What can hang from each mark
Z164: Z132
Z55: Z132
Z971: Z132 Z503
Z609: Z55 Z164 Z264 Z474
Z132: Z55 Z164
Z474: Z503 Z609
Z503: Z971

Known rows, with every way that one mark hangs from another
Z503(Z971(Z132(Z55 Z164))): [-6.24  1.10  0.63  4.31 -1.59  1.49  0.99 -4.09  2.23  3.76  3.37 -6.74
 -4.71 -0.20  3.21  1.75  0.35  1.27 -3.74 -0.69]
Z474(Z503): [-2.31  2.54  0.46  0.58 -0.57  0.92  1.50 -1.91 -0.27  4.76  0.76 -4.97
 -4.40  1.48  0.31  0.78 -2.01 -1.34  3.10 -2.16]
Z609(Z55): [-3.61  2.12  2.33  2.05  0.50  0.17  0.63 -3.94 -0.44  3.54  1.75 -2.31
 -3.87 -1.61 -0.86 -0.79 -0.41  0.11  3.09 -3.19]
Z609(Z55 Z164): [-5.52  1.77  4.05  3.26  0.57 -0.86  0.86 -4.96  1.33  5.55  3.89 -2.29
 -4.15 -1.70 -1.64 -1.08  0.68 -0.74  2.02 -3.37]
Z503(Z971(Z132(Z164))): [-2.53  2.38  0.82  2.04 -0.37  1.19  1.25 -3.00  3.86  3.75  2.97 -6.37
 -5.51 -0.84  1.03  0.98 -0.94  0.03 -3.69 -1.03]
Z503(Z971): [-0.17  3.71  0.03 -0.52  0.68  0.84  0.51 -2.39  1.14  1.72  1.95 -5.33
 -4.12 -1.17  0.86 -2.10 -2.28  0.41  1.59 -1.77]
Z609(Z164(Z132) Z264 Z474): [-1.71  7.82  4.42 -3.65  1.45 -0.30 -0.23 -3.04  2.61  5.60  3.91 -3.34
 -7.77  3.07 -4.59 -0.95 -0.59 -3.25 -2.77 -3.59]
Z609(Z55 Z164 Z264 Z474(Z503)): [-7.40  3.86  3.81  1.15  0.51 -0.93  0.54 -5.08  0.81  7.37  3.75 -2.27
 -5.56  2.10 -4.72 -0.31 -0.77 -7.25 -0.80 -3.73]
Z609(Z55(Z132) Z474): [-2.87  3.83  2.26 -1.64  0.73  0.72  0.89 -6.67 -0.88  4.59  0.80 -1.74
 -5.01 -0.03 -3.24 -0.56 -1.45 -0.98  0.38 -4.30]
Z474(Z503(Z971(Z132(Z55))) Z609): [-2.96  1.39 -2.47  0.08 -2.65  0.76  1.53 -3.21 -1.45  4.93  3.12 -6.75
 -4.42  1.01  2.08  1.22 -0.76 -4.23 -1.92 -0.57]
Z971(Z132(Z55 Z164) Z503): [-6.96 -0.21  1.20  5.99 -2.19  0.72  1.99 -5.22  1.13  4.67  1.62 -3.15
 -4.85  0.19  3.71  1.16  4.35  1.79 -2.60 -1.31]
Z503(Z971(Z132(Z55))): [-3.14  2.12  0.66  2.00 -1.24  0.83 -0.08 -3.04  1.03  2.52  2.13 -5.20
 -4.01 -1.94  3.80 -0.14 -0.09  0.46 -1.09 -0.56]
Z55(Z132(Z164)): [-1.29  3.13  0.26 -0.33 -0.35  2.38  3.30 -4.95  2.05  5.70  1.72 -5.03
 -5.53  2.08 -0.58  1.61 -1.36  3.49 -1.34 -3.22]
Z609(Z55(Z132) Z164 Z264 Z474): [-3.63  5.24  3.75 -1.71  1.11 -0.01  1.12 -6.86  1.98  7.15  3.56 -1.02
 -5.73  0.97 -5.17 -1.00 -0.98 -3.34 -2.26 -4.90]
Z474(Z609(Z164)): [-0.95  2.66  1.06 -0.47 -1.18 -0.63  2.18 -2.70  0.09  5.90  3.99 -3.40
 -5.11  0.81 -3.42 -0.01  0.01 -3.05  1.45 -3.09]
Z132(Z164): [-3.60  2.07  1.48  2.44 -0.38  1.24  1.83 -2.54  1.43  4.25  1.91 -4.93
 -5.03  1.33 -0.93  1.39  0.05  1.55  0.63 -2.56]
Z609(Z55 Z164 Z264): [-4.21  3.71  3.92  2.00  0.55 -0.74  0.87 -4.08  2.50  6.23  4.55 -1.60
 -4.46 -0.29 -2.68 -0.93  0.21 -2.18  0.86 -3.56]
Z55(Z132): [ 1.74  3.93  0.35 -2.26  0.24  1.77  2.18 -3.72  1.09  4.54  0.30 -3.82
 -4.65  0.43 -0.41  0.14 -2.09  2.25  1.20 -2.98]
Z132(Z55 Z164): [-7.44  1.18  1.58  4.57 -1.68  1.54  1.76 -3.47 -0.45  4.41  2.35 -4.99
 -4.63  1.51  1.60  2.00  1.61  2.39  0.71 -2.26]
Z474(Z503(Z971(Z132)) Z609(Z55 Z264)): [-1.09  2.52 -1.89 -1.74 -0.91  0.20  1.58 -4.02  0.45  5.90  4.66 -4.85
 -4.71  0.73 -1.64  0.01 -2.03 -7.22 -3.92 -1.87]

Rows
[-1.40  4.51  0.20 -3.42 -0.49  0.26  2.40 -3.97 -0.10  7.55  4.97 -6.42
 -7.12  3.81 -2.54  0.46 -0.53 -3.46 -1.57 -3.01]
Z474(Z503 Z609(Z164(Z132)))
[-3.14  2.51 -2.47 -2.06 -1.04  2.26  4.73 -7.01 -0.35  8.76  4.79 -4.83
 -5.86  4.96 -3.67  2.21 -1.49 -3.22 -4.12 -3.98]
Z474(Z503 Z609(Z55(Z132(Z164)) Z264))
[-3.84  1.69  1.86  1.34 -0.84 -1.28  1.81 -5.14 -0.69  6.21  5.06 -2.27
 -4.37 -0.43 -3.92 -0.51  0.77 -3.39  1.06 -3.97]
Z474(Z609(Z55 Z164))
[-2.24  2.61 -1.41 -1.30 -0.74 -0.03  2.46 -3.97  0.21  5.99  4.75 -6.92
 -4.98  1.33 -1.26 -1.02 -2.06 -5.19 -0.63 -2.28]
Z474(Z503(Z971) Z609(Z164))
[-4.29  3.73 -0.24 -2.45  0.78 -0.04  2.03 -7.17 -0.34  6.35  7.22 -7.12
 -6.25  1.57 -1.45 -2.24 -0.89 -4.01 -3.47 -3.05]
Z474(Z503(Z971) Z609(Z55 Z164(Z132)))
[-4.05  0.72  1.15  4.10 -1.69  0.05  0.96 -4.27  0.01  3.58  0.52 -1.82
 -3.99 -1.41  4.06  0.13  3.38  1.09  0.16 -1.38]
Z971(Z132(Z55) Z503)
[-5.45  3.87  2.26 -0.14  0.45  0.14  0.28 -4.11 -1.19  5.40  1.92 -2.32
 -5.14  2.49 -3.95 -0.33 -1.90 -6.26  0.40 -3.56]
Z609(Z55 Z264 Z474(Z503))
[-3.50  0.65  1.02  3.71 -0.91  0.38  2.16 -4.33  3.19  4.46  1.42 -2.87
 -5.29  0.07  1.44  0.89  2.51  0.80 -2.53 -1.65]
Z971(Z132(Z164) Z503)
[ 0.58  4.42  0.89 -1.90 -1.10 -0.56  2.14 -2.11  1.47  6.62  4.53 -2.67
 -5.30  2.26 -4.70 -0.04 -0.63 -4.55  0.38 -3.39]
Z474(Z609(Z164 Z264))
[-5.74  3.11  3.48  0.72 -0.08 -0.58  0.72 -3.65  0.29  6.26  1.92 -3.94
 -5.47  1.85 -2.88  0.31 -1.59 -5.42  0.93 -2.83]
Z609(Z164 Z474(Z503))
[-8.63  2.15  4.02  2.62  0.31 -1.04  0.53 -5.89 -0.52  6.95  3.08 -2.86
 -5.02  0.66 -3.31 -0.44 -0.50 -5.71  0.66 -3.71]
Z609(Z55 Z164 Z474(Z503))
[-2.98  6.03  3.91 -0.78  1.75 -0.13  0.32 -4.89  2.63  6.33  5.56 -2.97
 -6.35  1.01 -2.67 -1.62  0.50 -0.36 -2.27 -3.80]
Z609(Z55 Z164(Z132) Z264)
[-6.30  2.84  0.91  0.25  0.97  0.20  0.00 -5.51 -1.53  3.36  1.86 -4.86
 -4.55 -0.08 -1.27 -2.00 -2.49 -4.98  0.15 -2.69]
Z609(Z55 Z474(Z503(Z971)))
[-6.84  6.29  3.39 -1.35 -0.11  0.46  0.26 -4.48  0.04  7.15  4.03 -4.78
 -7.49  5.16 -1.82  0.35  0.34 -4.15 -3.06 -3.00]
Z609(Z164(Z132(Z55)) Z264 Z474(Z503))
[-5.75  4.39  4.92  0.89  0.69 -1.29 -0.25 -4.73  1.36  5.92  3.75 -0.67
 -5.34  0.32 -5.28 -1.25  0.01 -5.34 -0.41 -4.11]
Z609(Z55 Z164 Z264 Z474)
[-3.26  2.13 -1.75 -2.20 -0.18  0.73  3.70 -8.57 -0.19  7.53  5.82 -6.21
 -4.96  0.72 -1.66 -1.46 -1.78 -3.68 -2.84 -3.31]
Z474(Z503(Z971) Z609(Z55(Z132) Z164))
[-2.24  4.58  2.65 -0.77  0.78  0.70  2.12 -6.74  3.08  7.40  4.15 -1.87
 -4.97  0.08 -2.72 -0.84 -0.46 -0.23 -1.27 -4.20]
Z609(Z55(Z132) Z164 Z264)
[-2.22  2.55 -1.15 -1.16 -1.07  0.38  2.21 -3.58 -1.94  6.39  3.73 -3.23
 -4.65  2.81 -3.49  0.53 -1.45 -6.03  0.94 -3.38]
Z474(Z503 Z609(Z55 Z264))
[-2.31  5.04  1.34 -1.81  0.14  0.52  0.60 -1.85 -0.21  5.06  0.57 -3.69
 -5.56  3.57 -3.60  0.47 -2.65 -5.88  0.62 -2.80]
Z609(Z264 Z474(Z503))
[-7.16  2.90  5.37  2.43  0.60 -1.25 -0.19 -5.48  0.24  5.21  3.01 -1.23
 -4.97 -1.03 -3.88 -1.10  0.47 -3.97  0.89 -4.02]
Z609(Z55 Z164 Z474)
[-6.76  2.93  2.90 -0.36  0.40  0.18  1.78 -8.08  0.27  8.02  2.76 -3.01
 -5.55  1.42 -3.17 -0.21 -1.46 -3.81 -1.19 -4.22]
Z609(Z55(Z132) Z164 Z474(Z503))
